Known rows, with every way that one mark hangs from another
q241(q450(q657)): [ -9 -31   3 -24  -7  15   7 -37  28  -9   8  -7 -34  19   0  29  15  -7
  21  -7 -16  -2 -10 -10 -18   6 -25   6 -30  11  25 -13  -7 -28 -26  45
 -19  -9  20  42  -4 -33  16 -17  -5  -4  20  28 -22   9   8 -22 -17   9
  -4   2  19  -3  -2   6  26 -12   0  -1  -6  -5 -17]
q551(q311(q35) q325 q450(q241 q657)): [-32  -5  44   1 -17  12  16  -5  15 -57  -8 -12  -6  27  -3  12  41  -5
  29   2  33  15 -25   8  22  17 -36 -69 -41  -5 -22 -25 -15   5 -28   5
 -42 -44   7  25  34 -38 -22  33  19  38   8  -8  21  18 -14 -55  23  -8
 -19   4   4  67 -16  22  10   4  22  -2  13   1  24]
q889(q450(q241 q551(q325) q657)): [-17 -46  12 -24 -25  22   1   1  27 -38  31 -18 -32   0  -6  24   8   1
  18   4   2   0  -1  -6  23  23 -18 -17 -11  16  36 -23   6 -33 -19  70
 -41 -10  30  27 -17  -3 -14  20  -8 -33  22   5   5  27 -18 -66  17  -7
 -14  26  -4  14   1  -1  13  -3   0   6  -9  -3  10]
q450(q241 q551(q311) q657 q889(q325)): [  -3  -59   20  -29   -4   35  -16   10    1  -27   44  -45  -33    7
  -29   34   -3  -13  -21   21  -10   13    8  -14  -15   23  -50    0
  -13   43   27  -50    3  -37   -1   99  -21   12   22   -3  -21    1
  -27    4  -16   -2   24   -4  -11   -8  -36 -107   33   -6  -34   14
   -7   22   37  -15   43    6   -1   31   -5  -16    6]
q450(q241 q551): [ 14 -25  -7 -14   1  28  -8   6  -2 -45  18 -25 -20  -6  26   2 -13  13
   6   2  21  -1  27 -30  -9  22 -21 -29 -15  29   0 -13   6  -1  -7  57
   6   3  14 -24 -37  21 -18   9 -23  -9  33  20  -6  13 -21 -68  20   0
  -2  12 -19  19  21 -26  14  13 -19  18   4  -3   4]
q311(q35 q551(q325 q450(q657))): [-23  11  44   9 -32  11  -2 -17  21 -75 -37  -5   9  29  42  22  32 -18
  38   0  -4  -7 -15 -14  -1  34   5 -41 -18 -15 -22 -32  -7  49 -20 -30
  -6 -52  -8  15  -2  -9 -14  -1   9  41  -5 -14   9   4  -4 -10  29  16
  -7   0   9  13 -24   0 -17  13  22   6  32  -3  16]
q241(q450(q551 q657)): [ -4 -36  -1 -30 -11  15   1 -28  24 -25  14 -13 -30  18   8  26  10  -8
  23  -3 -17  -4  12 -30 -21  13 -15   9 -25  13  29 -23   3 -17 -24  56
  -9 -11  22  23 -25 -17   8 -17 -10  -4  24  28 -21  11 -10 -39  -1  11
  -8   9  14  -7   2  -3  41 -11  -5  10  -1  -7 -29]
q35(q311(q551(q325 q450(q889)))): [-17  17  37  13 -14  12 -11   0  -2 -59 -25 -14  13  32  39   9  14 -15
  18  -5   0 -13  -5 -22  -5  35   0 -25 -19   2 -24 -27 -16  46  -8 -21
   8 -34 -10  -4 -11  20 -13  -8   9  45  -2 -11   3  -2   4 -19  26  13
 -11  -7  14  19 -18  -8   3  15  23   1  43  10   7]
q657(q450(q551(q311 q325) q889)): [-15 -32  33  -9 -12  20 -32  22   3 -47  23 -43 -33  -1  -1  26  13  -3
  -5   9  -1  -5 -22 -10   1  34 -12  -3 -21  43  15 -32   5  13  21  33
  -5  15  13 -16 -35  22 -42  -9  15  29   6 -37  18   0 -20 -33  25   9
 -23   9   9  -4   9 -22  39  20  -6   9  -7  -7   1]
q241(q450(q551 q657 q889(q325))): [-15 -53  12 -40 -19  18  -4 -22  19 -10  29 -29 -43  17  -4  40   3  -5
  -3   0 -32  -2   9 -23 -30  23 -30  33 -26  31  45 -38   4 -36 -12  73
 -15  10  24  28 -25  -3  -1 -27  -2   3  21   5 -32   3 -18 -50  10   3
 -19   6  29 -14  12 -12  58  -5  -3   7  -7 -10 -24]
q657(q450(q889)): [ -6 -28  22  -9  -5  18 -31   3   7 -24  20 -37 -42  -8  -1  35   7   1
  -5   3 -11  -7 -38   9  -9  23 -14   1 -20  41  21  -7   3 -12  12  35
 -11  27  11   6 -19   7 -19 -11  10  12  10 -22   3  -2  11 -13   0   7
  -7   7   9  -9  24 -22  16  19 -13  -1 -24  -3   7]
q450(q657 q889): [  0 -40  23  -8 -15  17 -23 -10  10 -12  20 -18 -32  12 -35  46  14 -19
  -7   5 -30  -4 -20  11 -23  -3 -36   7 -10  28  31 -13  -5 -28  -6  68
 -13   2  15  29  -8 -10  13 -17  -4   1  23  -3 -21 -19   4 -34   1   8
 -17   7   4   3  15  -7   8  -2   2  17  -7  -3  -1]
q241(q450(q551(q311) q657 q889(q325))): [-15 -49  15 -37  -9  19  -7 -15  16 -13  29 -29 -38  23 -11  30   6 -12
  -5   7 -22   0  11 -23 -24  22 -32  24 -26  28  32 -44   3 -28 -10  65
 -18   2  23  21 -20  -5  -8 -19  -3   9  11   6 -22   1 -24 -56  12   4
 -26   6  23  -2   6  -4  61  -8   5  10  -5 -11 -22]
q889(q325 q450(q551(q311(q35)) q657)): [-17 -33  30 -43  -4  18   7   6  27 -37  32 -19 -25  17   9  18   7 -18
   6  18  -8 -15  20 -12  24  43 -17  -5  -3   7  22 -58  21 -20 -15  54
 -43 -21  19  20  13   1 -17  17 -13 -23 -17   1   8  21 -13 -56  26 -19
 -24  24  -9   3  -6   5  34   7  29  15   2  -3  11]
q325(q551(q311(q35) q450)): [  3   4  21 -18   1  23 -16   0  -5 -58 -12  -7   9  22  27 -33   3  -5
  26  10  27  -2  22  -7   2  34 -18 -53 -11  -7 -27 -30  -1  26  -8   1
  10 -27   0 -10  17   7  -8  19   5  21  -9 -23  15   8 -13 -23  22  -1
  -8  11 -29  54  -3 -13   0   1   0   8   1  -9  -1]
q889(q325 q450(q241 q657)): [-24 -47  14 -44  -7  27  18 -14  28  -5  41 -22 -44   1  -1  35   1  -1
   2   5 -10   2 -13   9  24  30 -36   0 -13  20  42 -32   5 -64 -22  72
 -58   6  30  50  26 -17 -11  19 -11 -44   0   3  -2  31   5 -55   9 -27
 -11  19   1   5  14   2  15   7  12  -3 -17  -1  33]
q35(q311): [ 11  25  16   7  11  10  -2   4   0 -47 -17   1   4  17  33  -5   6  -9
  17  -4  11 -25  13 -19  -3  23  -9 -26 -14   6 -29 -11 -10  33 -10   4
  21 -34 -14 -16   5  12   8  -1  -9  22   8  22 -12  -8  23 -29   3   9
  -3  -6  -6  21  -8  -5   0  14  22   9  36  14  -3]
q325(q551(q311 q450(q241 q657 q889))): [ -4 -30  19 -23  -6  36 -24  -5  -7 -38   9 -23  -8  17 -10 -10   1  -8
  11  12  12  20   0   5  -8  21 -39 -36 -13   9   4 -28  -8 -17  -6  45
 -10  -1  20  10   8  -6 -10  15   5   5   6 -28  10   5 -20 -46  21  -3
 -17  15 -20  58  18 -15   6 -11 -14   9 -18 -15   4]
q551(q325): [-23  -6  23   1 -18  15   6   5   3 -36   4  -7 -17   6  10  14  24   5
  11 -16  11 -11 -14  -5  13  14 -31 -16 -28  21   3 -20 -15  22   1   9
   2 -14  10  17  -1  14 -10 -14   9  29  15 -18   1  12  -4  -4  21  -2
  -9  -8   7   3 -28 -14   2  15  16  -3  29   4  19]
q450(q657 q889(q325)): [-12 -44  27 -23 -13  23 -12  -8  10  -6  32 -25 -38  12 -27  54  11 -19
 -16   5 -37  -3 -17  10 -20  10 -46  22 -13  34  41 -33  -3 -38  -3  74
 -20  11  18  36   9  -8   4 -21  -3   2  15 -15 -23 -12   2 -37  13  -6
 -22   3  13  -6  19 -14  19   8  11  15  -2  -5  10]
q657(q450): [ -2 -16  14 -10   4  21 -19  -3  12 -32  11 -26 -34  -6  17  28  12   0
  12   1  -2  -7 -32   2   1  22  -6 -14 -20  27  11  -7   1  -2   1  24
 -10  12   9   4 -10  -7 -16  -3   3   4   5  -7  12   8  19  -3  -5   6
   0   8   3  -9  14 -14   7  22  -9   0 -15   0  11]
q241(q450(q551(q311) q657 q889)): [ -7 -46  13 -24 -10  14 -15 -16  17 -20  23 -25 -34  23 -16  25   8 -11
   2   8 -17   0   6 -23 -28  15 -25  13 -24  24  25 -29   2 -21 -11  60
 -15  -3  21  16 -32  -6   0 -18  -2   8  18  14 -22  -4 -22 -54   2  13
 -23   9  17   4   3   0  53 -14  -2  12  -9 -12 -31]

Rows
[-11 -43  11 -23 -16  14  -7 -32  21  -2  19 -18 -43  17 -17  39  12  -5
   4  -5 -26   1 -17  -3 -29   8 -32  21 -29  24  35 -11  -6 -39 -17  57
 -20   5  22  42 -14 -21  13 -25   3   2  23  13 -33  -3   0 -31 -12  12
 -11   1  26  -4   8  -2  33 -13  -4  -1 -15  -5 -21]
q241(q450(q657 q889))
[  8 -42  27 -13  -6  19 -35  12   4 -40  25 -29 -19  21 -33  28  10 -29
 -10  23 -17  -5  11 -16 -22   8 -28  -3  -4  25  18 -40   8  -2   2  73
  -6  -9  15  -7 -35   8  -7  -9 -12   8  16  -2  -5 -21 -29 -66  25  11
 -33  16 -11  13  10  -7  36  -2   6  36   3 -11 -18]
q450(q551(q311) q657 q889)
[-21 -46  21 -22 -22  14  -7 -11  17 -23  20 -25 -35  23 -20  27  18 -10
   4   1 -15   2  -2 -21 -18  17 -31  16 -32  26  30 -36  -3 -14  -8  55
 -14  -6  23  21 -31  -6  -9 -22   6  21  21  -1 -18   0 -29 -52  13  13
 -27   3  25   2  -9   0  55 -13   4   7   0 -11 -27]
q241(q450(q551(q311 q325) q657 q889))
[ 18   7  16 -14   7  31 -22  12  -7 -59 -12  -1   9  13  18 -39   0  -7
  20  12  25 -10  27 -12   3  33 -23 -40  -2   4 -33 -32  -6  39   4   8
  33 -28  -5 -27   6  17  -2   7  -8  17  -7 -15   6  -7 -10 -32  18  10
 -10   3 -40  39  -6 -18  -9   0   7  20  11 -16  -4]
q325(q551(q311(q35)))
[-16 -21  27 -39   2  12   6  14  17 -37  31 -20 -22  14  29  -3  -4  -4
  -2  13   8 -22  30 -20  27  53 -11 -12  -5  12   6 -53  22  -6  -6  33
 -32 -18  14   6   8  29 -26  19  -8 -14 -22  -5   9  27 -16 -45  30 -21
 -20  20 -10   3 -13  -5  37  17  29   6   6   1  14]
q889(q325 q450(q551(q311(q35))))
[-10 -39  19 -23  -1  38 -23   6  -1 -21  30 -48 -45 -13  -2  25  -3   7
 -12   8   0  12 -35   9   0  40 -31  -2 -21  51  22 -24  -3 -29  16  52
 -13  39  17  -3  -6   5 -36   2   7   5   5 -34   6   4  -2 -48  11  -2
 -13   6   3   9  42 -29  19  19 -20   1 -32 -12  20]
q657(q450(q241 q889(q325(q551(q311)))))
[-19 -47  14 -33 -15  18   2 -32  20   5  26 -23 -48  17 -13  42   9  -7
  -3  -5 -31   1 -13  -4 -26  15 -38  31 -30  30  42 -26  -5 -45 -16  62
 -23   9  23  47  -3 -17   6 -28   3   3  18   5 -34   2   0 -34  -6   3
 -15  -1  32 -11  10  -5  40  -7   2  -2 -12  -6 -13]
q241(q450(q657 q889(q325)))
[-15 -10  25  -5  -8  18 -18 -28  13 -46 -12 -18   4  29  29  30  19 -24
  26   6 -15   3 -16 -12 -14  18   6 -29 -13  -9  -1 -23  -4  16 -19  -1
 -24 -23  11  29 -17 -12  -7  -4  -5   7  -7  -2  12   9   2   9  15   8
  -4   9   5   5  -7  -3 -10   5   4   5  13  -3  16]
q311(q551(q450(q657)))
[ -6  26  30  15  -6  18  -9   5   1 -64 -28  -4  17  26  43   2  15 -17
  22  -4   2 -20   1 -28   1  34   2 -23 -11   3 -32 -27 -19  61  -4 -21
  26 -42 -16 -16 -14  21  -9 -12  -4  38  -3   2   0  -8   8 -20  19  19
  -9 -11   4   8 -25  -7  -8  18  29   9  54   8   9]
q35(q311(q551(q325)))
[  0 -25  22 -21  -6  10 -10   4  29 -48  18  -8 -15  16  -1   7  11 -16
  21  19   1 -16  14 -11  18  26  -4 -27   1  -2   7 -29  18  -6 -18  47
 -33 -34  15  13  -9  -3  -3  23 -13 -25  -4  18  11  12 -11 -53  11   2
 -18  29 -18  15 -12  13  18  -4  17  16  -4  -2  -6]
q889(q450(q551(q311(q35)) q657))
[-10 -56  16 -25 -12  33  -5 -13   7   1  38 -35 -46   0 -33  53   1  -4
 -19   4 -24  15 -24  14 -18  11 -58  11 -18  46  43 -22 -10 -62  -9  96
 -29  25  23  32   5 -17  -5  -5  -8 -10  31  -5 -26  -5  -2 -75  11  -9
 -18   3   9  12  41 -19  14   7  -5  13 -15  -8  23]
q450(q241 q657 q889(q325))
[-16 -27  11 -44  -4  36   7 -13  -1 -21  20 -22 -19   9  24  13  -4  -1
   8  -2  -5   7   8  -3  -3  32 -40  -7 -16  16  24 -44  -3 -26 -12  47
 -10   7  19  22  28  -4 -13   1  -2  -2   2 -27  -1  23  -4 -28  29 -23
  -8   6  -3  20  18 -27  14  10  -3   4  -2  -7  24]
q889(q325(q551(q450(q241 q657))))
[ -8 -30  21 -27  -9  27 -20   5 -11 -12  25 -29 -27   5   1  13 -10  -1
 -23   0 -14  -8   7   1 -16  30 -42  18  -9  38  21 -35  -2 -13  14  47
   7  21  13   7  -1  36 -10 -21   2  14   6 -37 -19  -5 -11 -25  26  -6
 -17   0   1   2  15 -38  19  13   1   7  -2  -7  11]
q450(q889(q325(q551)))
[ 10 -43   3 -12 -12  24 -26  13 -10 -31  30 -40 -32  -7  -1  13 -20  11
 -18   4   7   1  21 -19 -24  25 -32  -7 -14  49  17 -12   6 -16   8  72
   2  24  18 -22 -50  39 -21  -2 -12   3  40  -1 -19  -2 -32 -81  26   4
 -14  10  -7  16  33 -38  28  12 -24  17  -9  -5   0]
q450(q241 q551 q889)
[ -7  -9  24  -5  -3  17 -11  25  -3 -60  10 -18  -3  16  15  -7  14  -6
   9   5  23 -14  24 -34  10  23 -18 -28 -18  18 -14 -42   2  44   6  16
  10 -27   8 -23 -29  30 -27  -2  -5  29   6  -8  15   8 -33 -35  39   2
 -22   5 -12  15 -28 -11  31  14  17  18  34  -4   0]
q450(q551(q311 q325))
[ -3 -28  28   0 -18  23 -20  30 -11 -55  16 -37 -22   1  -6  -2  -2  10
 -14   9  28   0  16 -20  -3  35 -38 -26 -23  43 -11 -30  -1  16  11  44
   7  -4   6 -35 -38  39 -37   7   2  35  28 -17  -9  -6 -46 -96  41   8
 -29   3  -8  36   8 -23  30  15   0  17  11  -8   4]
q450(q241 q551(q311(q35) q325) q889)
[  2 -10  16  -1  -4  24  -3  24  -1 -69   5 -21  -8   2  17 -14   5   9
  11   6  42  -2  21 -31  13  32 -28 -47 -23  24 -27 -30  -2  31  -2  28
   9 -25   2 -35 -25  22 -33  18  -9  25  20   5   5   8 -35 -84  36   4
 -16   3 -21  38  -5 -12  20  15   7  18  24  -6   9]
q450(q241 q551(q311(q35) q325))
[ -6 -44   6 -15 -24  32   1   1  13 -48  21 -21 -24  -1  -7  35  14  -4
  18   0   1  10  -1 -21   0  10 -34 -18 -19  27  28 -28  -6 -15 -15  80
  -7  -8  23   5 -27 -15 -16   3 -16  -4  44   9  -2  10 -27 -83  28   0
 -16  11  -4  16  13 -16  14   2  -8  23  13 -10   7]
q450(q241 q551(q325) q657)
[-34 -18  35   3 -28  22 -16 -13   1 -45  -4 -31  -7  20  24  26  15  -1
   8  -5   0  13 -26  -9  -6  28 -12 -25 -27  13   3 -23 -16  18  -3  -6
 -21  -6  13  23 -27  15 -32  -8  12  29   3 -33   9  13 -18  -7  33   5
 -10   0  20  12 -11 -16  -4  12  -2  -8  13  -3  29]
q311(q551(q325 q450(q241 q889)))
[-11  11  33  -1  -3  15  -9  -9   5 -52 -18 -14  10  34  38  20  10 -24
  15   4 -14 -11   0 -20 -13  34  -1 -17 -12  -2 -16 -33 -10  28 -14  -2
   1 -31  -9   1  -1   6  -7  -5  -1  27  -7  -1  -2  -6  13 -27  19   9
 -12  -2  10  15  -3  -5   6  12  20  10  34   8   7]
q35(q311(q551(q450(q657 q889(q325)))))
[-16 -24  25  -4 -15  23 -23 -27   8 -37  -1 -28  -8  22  14  36  11 -16
  11   5 -15  13 -22  -5 -21  20  -6 -24 -16   6   9 -17  -9  -4 -14  18
 -29  -5  16  27 -23  -8 -13  -2  -1   6   4  -8   4   5  -5 -17  16   7
  -6  10   8  13   7 -10  -7   4  -6   3  -2  -6  18]
q311(q551(q450(q241 q657 q889)))
[ -3 -35  10 -29 -21  34 -19 -15  -4 -30  11 -21 -16   8  -1   4  -4   0
  15   2  -1  17   0   7 -15  20 -36 -22 -13  13  22 -18  -5 -26 -11  55
  -6  11  21  18   2  -3  -2   6   4  -1  21 -29  -2  10 -14 -38  20  -4
  -8  15 -12  43  30 -29   0  -8 -25   4 -21 -13   3]
q325(q551(q450(q241 q657 q889)))
[-36  -9  61   4 -26   1  -1   3  11 -53  -3 -17  -9  35 -18  18  42 -15
  13   5  14   4 -26  12  11  18 -35 -45 -37  -1 -12 -33 -10  11 -15   2
 -38 -40   5  28  26 -19 -18  14  30  54   2 -30  13   3 -19 -38  28  -4
 -29   2  16  53 -25  17  22   5  29  -2  13   4  14]
q551(q311(q35) q325 q450(q657 q889))
[ 18   3  17  -6  12  11 -17  20   1 -66  -2 -13   2  17  29 -17   4  -9
  13  14  25 -22  41 -36  -4  30  -6 -40  -8   8 -32 -32  13  46  -1  14
  17 -36  -5 -37 -24  27 -13   6 -17  20   2  17   6  -3 -20 -45  25   9
 -14   9 -28  19 -12  -9  24  14  15  28  26  -2 -11]
q450(q551(q311(q35)))
[ -7 -42  20 -23   2  32 -26  17   0 -33  35 -54 -44 -10   3  28  -4   5
 -16  14   3   7 -18  -9  -3  42 -21  -4 -20  53  19 -32   8 -18  15  58
 -14  32  16 -19 -26  13 -47   5   4   8   8 -23  10   5 -15 -64  22  -2
 -18  11   2   5  38 -26  40  26 -17  10 -24 -10  12]
q657(q450(q241 q551(q311) q889(q325)))
[  -1  -27   20   -7  -14   30    0   12   14  -65    7  -17  -11    8
   -9   16   20   -9   22   11   17    7    5  -23    9   20  -32  -40
  -19   17   -5  -38   -6    8  -16   59   -5  -32   10  -14  -15  -17
  -21   17  -15   11   31   13    4    0  -30 -100   30    7  -23    9
  -17   37    5    1   16    5    8   30   18  -12    5]
q450(q241 q551(q311(q35) q325) q657)
[ -1 -27   3 -29 -13  36 -10 -18   0 -37   5 -13  -9   9  12  -1  -1  -1
  27   1   4  15   4   1  -7  19 -31 -31 -13   4  15 -19  -6 -21 -17  47
  -3   1  21  17   8 -12  -2  10   0  -6  18 -18   4  18  -8 -34  17  -7
  -1  16 -17  45  23 -22  -8  -7 -24   6 -14 -13   6]
q325(q551(q450(q241 q657)))
[ -5   6  32   7 -16  13 -17 -16   8 -61 -28 -19   2  21  46  10   4  -6
  19   5   5  -4  -1 -12 -17  42   5 -43 -15  -1 -29 -11  -1  31 -15 -19
  -5 -28 -11  -2 -15  11 -17   7   2  31   0  -3  -4  -2  -4 -29  20  16
   0   3  -2  21   3 -12 -15  16   4   5   8  -2  14]
q311(q35 q551(q450(q241 q889)))
[ -2   2  28  -2  -6  12  -8  28   0 -73  -4 -12   2  17  24 -14  15  -6
  15   5  26 -21  29 -35  11  31 -14 -35 -16  11 -27 -41   3  56   3   7
  18 -39  -2 -31 -22  31 -25   1  -4  38   6  -2   9   2 -30 -45  39   7
 -21   3 -17  19 -28  -9  27  18  23  20  38  -3  -3]
q450(q551(q311(q35) q325))
